Each row was made from one walk, in order. Every step used is in the known rows, and no mark comes twice. Write each row's walk.
Known rows
r b s g h: [ 0.52 -2.01  1.55 -1.70 -2.13  1.38  0.03 -2.20  1.82 -1.51 -0.04 -0.13
 -1.37  4.30  1.26  1.36  1.47 -1.52 -0.71  0.76]
q s b r: [ 1.93 -2.68  2.60 -1.19 -2.86  0.12 -0.18 -1.78  0.97  0.62  1.63 -1.52
 -1.54  0.74  1.33  2.11  0.67 -0.90  2.82 -0.55]
q s g h m: [ 1.02  0.82  3.59 -0.94 -1.53 -1.34 -0.69 -3.35  1.57 -1.01 -0.74 -0.85
 -1.33  4.05  1.95  3.41  2.19 -1.68 -0.18 -1.44]
s g h m q: [ 0.44 -1.43  3.16 -0.68 -1.93  0.08 -3.60 -3.85  2.26 -1.16 -1.93  0.17
 -1.66  2.27  1.21  2.26  3.45 -1.34 -1.66 -1.79]
r b s q: [ 1.61 -2.62  1.73 -2.63 -2.99  1.71 -0.17 -0.34  1.96 -1.98 -0.72 -0.80
 -1.42  1.51  0.08 -0.27  0.39 -1.90  0.68  1.16]
b r g h m: [ 1.94  0.30  1.65 -0.92 -1.57 -0.20 -1.04 -2.41  2.02 -0.43  0.29 -1.73
 -2.17  4.04  1.35  3.60  4.02 -1.86 -0.82  0.15]
g h m q s b r: [ 1.86 -2.31  5.75 -0.85 -3.56 -1.02 -1.19 -2.72  1.40  0.83  0.16 -1.31
 -2.99  0.98  0.71  2.05  2.20 -1.44  1.59 -1.64]
q s g h: [ 1.10  0.08  2.57 -0.34 -1.12  0.21 -0.29 -2.91  0.32 -0.83 -0.41 -0.22
 -0.57  3.86  2.26  2.50  1.50 -0.47  0.50 -1.70]
q s b r g h m: [ 2.59 -0.26  5.20 -0.66 -1.94 -0.58 -0.42 -2.97  1.36 -0.07  1.12 -1.61
 -2.66  3.05  0.56  3.44  1.95 -1.87  0.85 -0.54]
g h m q: [ 0.72 -1.44  2.70 -1.50 -3.05  0.41 -3.04 -1.41  1.98  0.40 -1.49 -1.24
 -2.58  1.93  1.22  2.00  3.42 -1.07 -0.44 -0.81]
m h b s g: [ 1.50 -1.19  2.52 -1.65 -2.05  0.18 -2.05 -0.73  1.38 -2.56 -0.05  1.43
  0.30  2.81  3.01  1.51  2.53 -2.25 -1.05 -0.94]
h m q: [ 0.64 -1.97  2.07 -2.31 -3.22  0.44 -3.73 -0.92  2.54  0.07 -1.29 -1.42
 -2.09  0.41  0.83  2.11  2.89 -1.48  0.12 -0.27]
s b r g h m: [ 2.05 -1.61  3.29 -0.51 -2.01  0.29 -2.00 -3.53  2.30 -0.14  0.83 -1.36
 -2.90  2.72  0.63  3.10  2.91 -1.67 -0.59 -0.06]
b s g h: [ 0.95 -1.15  0.84 -1.36 -1.70  0.18  0.22 -2.27  0.91 -1.19  0.05  0.61
 -0.29  4.22  2.47  1.20  2.03 -0.88 -1.30 -0.33]
q s g h b: [ 1.96  0.80  2.84 -0.23 -1.25  0.74 -1.54 -1.72  0.71 -2.41 -0.29  0.02
 -0.92  2.79  2.48  2.54  1.63 -0.94  0.37 -2.21]
q s b r g h: [ 2.71 -1.01  4.21  0.00 -1.55  0.94  0.04 -2.38  0.11  0.09  1.44 -1.06
 -1.93  2.92  0.87  2.57  1.23 -0.61  1.43 -0.79]
h g: [ 2.25 -0.48  0.54 -1.86 -1.65  0.90 -2.30 -0.05  1.49 -1.27 -0.90 -1.90
 -1.11  1.04  2.08  1.80  2.64 -1.29  0.60 -0.33]
m q: [ 0.82 -2.69  1.05 -1.66 -2.87  2.01 -3.22 -0.42  1.30  0.27 -0.94 -0.84
 -1.28  0.25  1.11  1.24  2.28 -0.28  0.75 -0.52]
q s b: [ 1.42 -2.29  3.07 -1.51 -2.79  1.07 -1.42 -0.97  0.95  0.61  0.84 -1.39
 -1.70  0.70  1.12  1.91 -0.11 -0.40  2.52 -0.41]

Which walk is each row?
[ 1.34 -1.97  6.22 -1.21 -3.43  0.00 -2.45 -2.02  1.33  0.80 -0.61 -1.18
 -3.13  0.92  0.49  1.86  1.42 -1.09  1.27 -1.51]  g h m q s b
[ 1.13 -0.84  4.08 -0.16 -1.45  0.68 -1.48 -2.78  0.10 -0.87 -1.29  0.43
 -0.66  2.47  1.46  1.75  1.82 -0.36  0.32 -2.57]  m q s g h
[ 1.83 -0.88  0.46  0.30 -1.43  0.71 -2.01 -2.91  1.76 -2.49  0.19  0.14
 -0.92  2.52  2.84  2.43  3.31 -1.19 -0.74 -1.84]  s g h b r
[ 1.43 -3.20  4.65 -1.38 -3.18  1.57 -2.57 -0.94  0.74  0.58 -0.09 -0.73
 -1.80 -0.72  0.30  1.16  0.24 -0.29  2.40 -1.29]  m q s b
[ 0.79 -2.46  0.42 -3.33 -3.39  1.75 -0.09  0.79  2.10 -0.27  0.57 -1.75
 -1.80  2.41  0.87  1.20  0.95 -1.71  1.10  2.33]  r b s
[ 2.38  0.48  2.41  0.13 -1.40 -0.22 -0.29 -2.38  0.85 -2.35  0.48 -0.09
 -0.75  2.84  2.74  2.81  2.34 -1.37  0.68 -2.31]  q s g h b r
[ 2.02 -0.38  0.57 -2.09 -3.00  1.03 -0.48  1.37  1.01 -1.18  0.58 -0.56
 -1.68  2.76  2.79  1.02  2.17 -1.06 -0.12  0.14]  g h b s
[ 2.38  0.57  1.31 -0.56 -1.26  2.91 -3.04  0.08  1.11 -1.86 -0.10 -0.80
 -1.88  2.65  1.70  2.52  2.66 -0.70 -0.67 -0.53]  r g h b
[ 2.74 -1.93  5.73  0.17 -1.91  1.38 -1.02 -2.37 -0.08  0.14  0.52 -0.38
 -1.99  1.46  0.07  1.78  1.55 -0.51  1.29 -1.63]  m q s b r g h
[ 2.14 -2.38  2.29  0.13 -1.52  1.87 -1.55 -3.04  1.09  0.01  1.13 -0.77
 -2.06  2.58  0.93  2.20  2.22 -0.43  0.06 -0.34]  s b r g h
[ 1.34 -0.08  4.58 -1.65 -3.00 -0.50 -1.40 -0.91  1.01  0.57 -1.21 -1.57
 -2.42  2.22  1.22  2.36  2.51 -1.28  1.02 -1.28]  g h m q s
[ 2.13 -0.83  7.18 -0.83 -2.24  0.85 -2.72 -2.13  1.04 -0.10 -0.57 -0.90
 -2.92  1.54 -0.44  2.48  1.56 -1.32  0.42 -1.31]  r g h m q s b
[ 2.87 -0.27  0.35 -0.91 -1.54  1.98 -2.46 -0.08  1.76 -2.20  0.88 -1.10
 -1.14  1.28  1.52  2.87  2.95 -1.58  0.19 -0.15]  h b r g
[ 0.83 -0.40  1.82 -2.02 -2.13 -1.39 -0.26 -2.83  2.14 -1.39 -0.29  0.03
 -1.14  4.36  2.18  2.11  2.65 -2.12 -1.96 -0.10]  b s g h m
[ 2.67 -1.57  3.60 -0.78 -1.73  0.98 -0.55 -1.90  0.72 -0.25  1.60 -1.20
 -1.30  1.40  0.45  2.72  0.75 -1.12  1.94 -0.28]  q s b r g
[ 0.70 -0.39  1.12 -1.68 -2.64 -0.05 -1.87 -1.55  2.22  0.40 -0.59 -1.89
 -2.46  3.37  2.02  2.79  3.21 -1.21 -0.32  0.08]  g h m
[ 0.84 -1.35  3.35 -1.85 -2.54 -0.93 -1.40 -2.77  1.81 -1.39 -1.13  0.67
 -1.18  2.97  1.43  1.32  3.03 -1.97 -2.06 -0.93]  b s g h m q
[ 0.48 -2.56  0.96 -2.49 -2.31  1.47 -0.56 -1.67  2.37 -1.92  0.13 -0.33
 -0.81  2.83  0.86  1.51  0.89 -1.97 -0.21  1.26]  r b s g
[ 3.59  0.57  2.83 -1.07 -1.46  1.81 -0.82  0.13  0.61 -3.74 -0.68  0.69
 -1.02  2.40  1.11  0.12  1.74 -1.49 -1.43 -0.75]  r g h b s q
[ 2.06 -0.43  0.62 -0.24 -1.18  1.39 -0.61 -1.83  0.75 -0.23  0.58 -1.14
 -1.34  3.85  1.66  2.72  3.33 -0.68 -0.21 -0.11]  b r g h
[ 0.45 -2.19  4.11 -2.20 -2.97  0.32 -1.58 -2.65  2.78 -1.70 -1.29 -0.09
 -2.31  3.04  0.18  1.43  2.44 -2.63 -1.46  0.21]  r b s g h m q
[ 1.38 -0.57  0.92 -0.07 -1.30  1.68 -3.18 -2.23  1.71 -2.56 -0.62  0.23
 -1.05  2.46  2.64  2.20  2.52 -0.74 -1.04 -1.78]  s g h b
[ 2.41 -0.46  3.93  0.33 -1.84  0.24 -1.46 -2.30  0.56 -2.39 -0.40  0.53
 -0.84  1.42  2.01  1.97  2.67 -1.21  0.51 -3.16]  m q s g h b r
[ 2.00 -1.75  1.01 -2.29 -2.60  0.48  0.07 -0.50  1.08 -1.63 -0.62 -0.06
 -0.35  1.33  1.32 -0.41  0.99 -1.27  0.09  0.09]  b s q
[ 2.07 -2.57  4.82 -0.38 -2.39  0.76 -3.19 -3.46  2.04 -0.21 -0.10 -0.68
 -2.93  1.28 -0.15  2.27  3.28 -1.47 -0.69 -0.96]  s b r g h m q
